Known rows, with every step that occurs:
vukeb fevam duga filu: -2.13; +0.20; -1.32; +1.93; -1.34; +1.55; +0.45; -1.42; +1.85; +0.70; +5.34; +0.62; +1.98; +0.99; -0.89; -0.86; +0.73; +0.85; +2.38; -0.30; +2.81; +2.35
funik fevam: -2.04; -0.39; +0.02; +0.22; +0.64; -1.49; +0.17; +1.04; -0.06; -0.09; +2.84; +0.15; +0.80; -0.06; +1.13; +0.94; +0.81; -0.17; -0.54; +1.55; +0.40; -0.36
belapaf fevam: -0.44; -0.46; +0.10; -0.61; -1.36; -0.68; -0.13; +0.07; -0.55; -0.06; +2.92; -0.20; +1.12; +1.90; +1.49; -0.55; -0.53; +0.47; -0.04; +0.64; -0.07; -0.65
vimos fevam funik: -0.56; +1.43; -1.32; -0.15; -2.76; -1.18; -0.68; +0.70; +1.02; +1.29; +4.06; +0.12; +1.92; +0.62; +0.16; -1.56; -1.24; +0.92; +0.70; +0.54; +1.52; +0.83
filu belapaf: +1.13; +0.69; -0.66; +0.36; +0.31; -1.86; -1.51; -0.62; -0.08; +0.52; -0.01; -0.01; +0.73; +0.44; +0.97; +2.16; +0.00; +0.72; -0.19; -0.60; +0.46; -0.21
filu lenik fevam: -0.66; +0.39; -2.21; +1.06; -0.18; -1.21; -1.45; -0.20; -0.05; +0.31; +3.43; +0.20; -0.70; -2.00; -1.73; -2.21; -0.42; +1.96; +0.39; +0.60; +0.64; +0.71
duga filu: -1.49; +0.51; -0.13; +0.46; -0.19; +2.07; +0.30; -0.87; +1.28; +0.91; +2.00; +0.49; +0.29; +0.94; -0.55; -0.57; +0.70; +0.18; -0.25; -0.04; +0.63; -0.67
funik fevam duga: -2.31; -0.41; -0.22; +1.13; -0.42; -2.02; +0.00; +1.29; +0.43; -0.70; +4.55; +0.43; +0.88; -0.31; +1.62; +0.79; +0.44; -0.30; +2.09; +1.36; +1.69; +2.14
filu lenik fevam duga: -0.97; +0.18; -2.38; +1.94; -1.14; -1.85; -1.65; -0.05; +0.45; -0.36; +4.88; +0.43; -0.28; -2.27; -1.44; -2.42; -0.74; +1.88; +2.96; +0.50; +1.78; +3.41
vukeb fevam funik filu duga: -2.00; +1.54; -1.05; +1.56; -1.39; -4.54; -1.88; -0.17; +0.89; +1.35; +3.54; +0.38; +3.35; +0.42; +0.92; +0.62; +0.81; +1.16; +1.23; +2.55; +3.96; +1.19
duga filu belapaf fevam lenik: -1.92; +0.40; -2.01; +0.41; -1.70; -1.23; -1.94; -1.08; +1.18; +1.30; +5.47; +0.72; +2.11; +1.65; +2.02; -0.60; -0.58; +1.44; -0.18; -0.13; +1.32; -0.83
funik filu: -1.65; -0.35; +0.69; +0.85; +0.91; -1.89; -0.26; +1.52; -0.37; -0.07; +1.65; -0.09; +0.20; +0.42; +1.56; +0.76; +0.73; -0.08; -1.07; +1.18; +0.28; -0.65
belapaf fevam funik: -0.93; +0.94; -1.11; -1.07; -3.39; -2.02; -0.68; -0.16; -0.21; +0.94; +3.95; +0.21; +2.00; +1.74; +1.36; -0.90; -1.18; +0.48; -0.63; +0.89; +1.07; +0.06
lenik fevam vukeb: -1.03; +0.07; -1.91; +0.85; -0.70; -0.62; -0.51; +0.09; -0.86; -0.03; +4.72; -0.01; -0.41; -1.11; -0.45; -2.49; -0.79; +1.12; -0.09; -0.72; +0.75; +2.68
duga filu lenik: -2.30; +0.69; -0.88; +0.84; -0.54; +0.51; -1.04; -0.98; +1.11; +1.13; +1.89; +0.90; -0.12; -0.53; -1.73; -1.60; +0.55; +1.11; +1.10; +0.20; +1.60; -0.53
lenik fevam funik filu: -2.04; +1.33; -1.96; +0.94; -0.60; -3.04; -0.90; +0.94; +0.02; +1.00; +6.11; +0.08; +0.84; -0.22; +0.96; -0.76; +0.02; +1.10; -2.53; +1.82; +1.05; +0.48
belapaf fevam duga filu funik: -0.55; +1.01; -1.25; +0.62; -3.40; -2.27; -1.02; -0.04; +1.55; +0.81; +7.11; +1.13; +1.68; +2.52; +1.54; -1.34; -0.79; +1.04; +3.26; +0.32; +2.34; +2.30
funik fevam duga filu: -3.73; +0.08; -0.41; +1.61; -0.36; +0.09; +0.21; +0.29; +1.89; +0.28; +6.37; +0.79; +1.27; +0.72; +1.00; +0.29; +1.22; -0.13; +1.79; +1.42; +2.33; +1.47
filu duga: +0.47; +0.50; +0.48; +0.64; -0.14; -1.09; -1.42; -0.58; +0.66; -0.03; -0.90; +0.22; +0.76; -0.05; -0.04; +0.37; +0.37; +0.52; +2.72; +1.18; +1.65; +0.88
vukeb fevam duga: -0.77; -0.30; -1.16; +1.45; -1.30; -0.56; +0.08; -0.56; +0.58; -0.24; +3.25; +0.07; +1.84; -0.11; -0.23; -0.40; +0.03; +0.72; +2.62; -0.25; +2.20; +3.05
vukeb fevam: -0.41; -0.23; -0.97; +0.54; -0.44; +0.10; +0.24; -0.72; -0.02; +0.41; +1.51; -0.15; +1.47; +0.10; -0.60; -0.18; +0.26; +0.73; +0.02; -0.09; +0.83; +0.47

Rows:
-1.16; -0.25; -0.06; +1.44; -1.05; -5.04; -2.06; +1.13; -0.41; -0.30; +6.26; -0.02; +2.47; +2.47; +4.42; +2.19; -0.09; +0.83; +1.39; +1.16; +1.91; +1.03 -> funik filu belapaf fevam duga
-2.90; +0.14; -1.03; +1.20; -2.78; -0.70; -1.38; -0.53; +1.05; +0.42; +6.73; +0.93; +1.27; +1.07; +0.19; -2.38; -0.37; +1.46; +3.70; +0.74; +2.79; +1.55 -> belapaf fevam duga filu lenik
-2.52; +0.55; -1.12; +1.77; -1.40; -0.05; -1.21; -0.83; +1.83; +0.52; +3.79; +1.08; +0.25; -0.76; -1.29; -1.91; +0.14; +0.95; +3.79; +0.19; +2.90; +2.14 -> fevam duga filu lenik
+0.18; +1.57; -1.70; -0.73; -3.00; -3.94; -2.20; -0.76; -0.41; +1.47; +4.02; +0.22; +2.95; +2.03; +2.48; +1.18; -1.23; +1.17; -0.68; +0.20; +1.53; -0.33 -> filu belapaf fevam funik
-1.77; +0.19; -2.74; +1.25; -1.05; -2.22; -1.88; +0.12; -1.02; +0.33; +4.78; +0.37; -0.83; -2.56; -1.65; -3.65; -1.05; +2.02; +1.17; -0.27; +1.80; +2.86 -> filu lenik fevam vukeb
-3.07; +1.00; -2.58; +0.87; -1.27; -3.26; -1.35; +1.21; +2.15; +1.50; +5.57; +1.63; +0.97; -0.72; +0.94; -1.34; +0.27; +0.83; +0.21; +1.22; +1.72; +0.40 -> duga filu funik fevam lenik
-3.45; -0.05; -2.06; +2.02; -0.13; -4.03; -2.12; +1.66; -1.36; +0.27; +6.47; +0.31; -0.46; -2.12; -0.04; -2.90; -0.34; +1.88; +0.08; +0.89; +2.06; +2.24 -> funik filu lenik fevam vukeb
+0.25; +1.61; -1.20; +0.40; -1.25; -1.07; -0.84; -0.42; +1.43; +1.62; +2.26; +1.13; +0.33; +0.89; -0.44; -0.61; +0.12; +0.72; +0.64; -0.14; +1.08; +0.12 -> duga filu funik
-1.68; +0.59; -1.89; +2.02; -0.66; +1.99; -0.02; -1.03; +1.88; +0.22; +6.80; +0.59; +0.28; +0.26; -0.85; -1.90; +0.25; +1.08; +1.42; +0.05; +1.60; +2.47 -> lenik fevam duga filu
-0.75; -0.52; -0.13; +0.31; -2.23; -1.37; -0.31; +0.33; +0.00; -0.71; +4.71; +0.05; +1.51; +1.62; +1.92; -0.65; -0.86; +0.33; +2.65; +0.49; +1.21; +1.99 -> belapaf fevam duga
-2.15; -0.06; -0.22; +0.78; -2.30; +0.89; -0.07; -0.63; +1.21; +0.16; +6.82; +0.56; +1.71; +2.55; +1.21; -1.31; -0.13; +0.52; +2.48; +0.38; +1.83; +1.27 -> belapaf fevam duga filu
-0.67; +1.09; -0.96; +1.74; -0.43; -0.27; -1.25; -1.34; +1.74; +0.75; +3.72; +0.72; +1.29; +1.18; +0.85; +1.45; +0.44; +0.73; +2.29; -0.79; +2.33; +1.67 -> fevam duga filu belapaf
-1.93; -0.24; -0.41; +0.79; -0.91; -5.48; -2.18; +1.34; -2.01; +0.39; +6.12; -0.08; +2.05; +2.04; +4.22; +0.98; -0.38; +0.92; -0.47; +0.24; +1.75; +0.60 -> funik filu belapaf fevam vukeb
-1.24; +1.78; -3.43; +0.56; -2.10; -2.58; -2.08; -0.51; +0.36; +1.34; +4.32; +0.62; +0.41; -2.15; -1.83; -2.71; -1.01; +2.08; -0.21; +0.85; +1.76; +1.37 -> filu lenik fevam funik
-2.63; +2.35; -3.51; +0.98; -2.15; -0.54; -1.75; -1.36; +1.62; +2.26; +6.12; +1.11; +0.53; -1.13; -2.38; -3.24; -0.26; +2.35; -0.46; +0.79; +2.38; +0.71 -> duga filu lenik fevam funik
-1.16; +0.29; +1.08; +1.39; +0.91; -3.06; -1.61; +0.92; +0.43; -0.08; +0.90; +0.10; +0.78; +0.44; +1.67; +1.17; +1.19; +0.31; +1.69; +2.37; +1.97; +0.28 -> funik filu duga
-0.86; -0.11; +0.15; +0.52; -0.08; -4.30; -1.86; +0.89; -1.11; +0.43; +4.73; -0.30; +2.23; +2.64; +4.11; +2.40; +0.21; +0.96; -1.30; +1.45; +0.62; -1.44 -> funik filu belapaf fevam
-0.29; +0.68; -1.00; +0.24; -0.56; -4.59; -1.00; +1.68; +0.08; +0.55; +3.19; +0.80; +0.98; -0.12; +1.48; +0.88; +0.24; +0.37; +0.22; +1.51; +0.73; +0.43 -> filu funik fevam
-3.27; -0.72; -1.38; +0.50; -0.19; -2.24; -0.57; +1.51; +0.51; -0.06; +3.37; +0.51; +0.54; -1.56; +1.25; -0.89; +0.11; +0.07; -0.32; +1.48; +0.71; +0.25 -> funik fevam lenik
-1.54; -0.62; -0.44; -0.38; -2.26; -1.61; -0.50; +0.38; -1.54; -0.11; +4.52; +0.00; +0.86; +1.19; +1.71; -1.90; -1.19; +0.49; +0.73; -0.36; +1.06; +1.52 -> belapaf fevam vukeb
-1.81; +1.28; -1.16; +0.62; -0.50; -2.52; -0.63; +0.76; +1.45; +1.59; +5.26; +1.25; +1.08; +0.87; +0.74; +0.38; +0.98; +0.60; +0.10; +1.50; +1.48; -0.35 -> duga filu funik fevam
-0.85; +1.92; -2.58; +1.31; -0.46; -4.91; -2.40; +0.33; -0.03; +1.52; +6.05; +0.15; +1.84; +0.16; +1.95; +1.32; -0.01; +1.66; -2.83; +1.15; +1.53; +0.22 -> lenik fevam funik filu belapaf
-1.63; +1.68; -0.01; +0.97; -1.02; -4.57; -2.29; +0.53; +0.90; +0.99; +1.76; +0.58; +1.73; +0.32; +1.55; +0.74; +0.50; +0.52; +1.29; +2.47; +3.07; +0.74 -> fevam funik filu duga
-0.96; +1.33; -2.13; +0.13; -2.33; -1.54; -0.32; -0.96; +0.38; +1.48; +2.48; +0.26; +2.53; -0.07; -0.72; -0.63; -0.32; +0.84; -0.41; +0.14; +2.04; +0.99 -> vukeb fevam funik
-2.21; +0.06; -1.47; +1.81; +0.76; -3.10; -1.73; +1.28; -0.36; +0.23; +4.96; +0.15; -0.35; -1.65; -0.13; -1.46; +0.35; +1.76; -0.73; +1.92; +0.81; +0.08 -> funik filu lenik fevam
-2.35; -0.13; -0.01; +1.19; +0.48; -3.45; -1.56; +1.44; -0.48; +0.20; +1.70; +0.30; +0.04; -1.05; +0.52; -0.35; +0.47; +0.83; +0.31; +1.60; +1.21; -0.48 -> funik filu lenik
-1.63; +0.39; -2.39; +0.40; -1.23; -5.43; -1.69; +2.05; +0.73; +0.58; +3.72; +1.18; +0.65; -1.73; +1.52; -0.92; -0.44; +0.64; +0.44; +1.37; +1.11; +1.11 -> filu funik fevam lenik
-2.97; +0.42; -2.09; +2.41; -1.86; +0.11; -0.95; -1.46; +1.80; +0.90; +5.21; +0.93; +1.78; -0.63; -1.90; -2.06; +0.46; +1.81; +3.76; +0.07; +3.75; +2.49 -> vukeb fevam duga filu lenik
-0.99; +1.75; -1.12; +0.69; -0.64; -5.15; -2.31; +0.63; -0.10; +1.52; +2.57; +0.35; +2.16; +0.72; +2.52; +2.35; +0.17; +0.61; -1.79; +0.83; +1.88; -0.36 -> fevam funik filu belapaf
-2.21; -0.41; -1.19; +0.79; -0.69; -5.16; -2.52; +1.38; -0.49; +0.27; +5.39; +0.12; +2.13; +1.13; +4.12; +0.61; -0.56; +1.11; -0.98; +1.17; +1.00; -0.90 -> funik filu belapaf fevam lenik
-1.99; +1.24; -0.01; +0.33; -2.59; -5.31; -2.33; +0.59; +0.19; +0.83; +4.89; +0.31; +2.87; +2.10; +2.99; +0.26; -0.07; +0.89; +1.29; +3.24; +3.05; +0.31 -> belapaf fevam funik filu duga
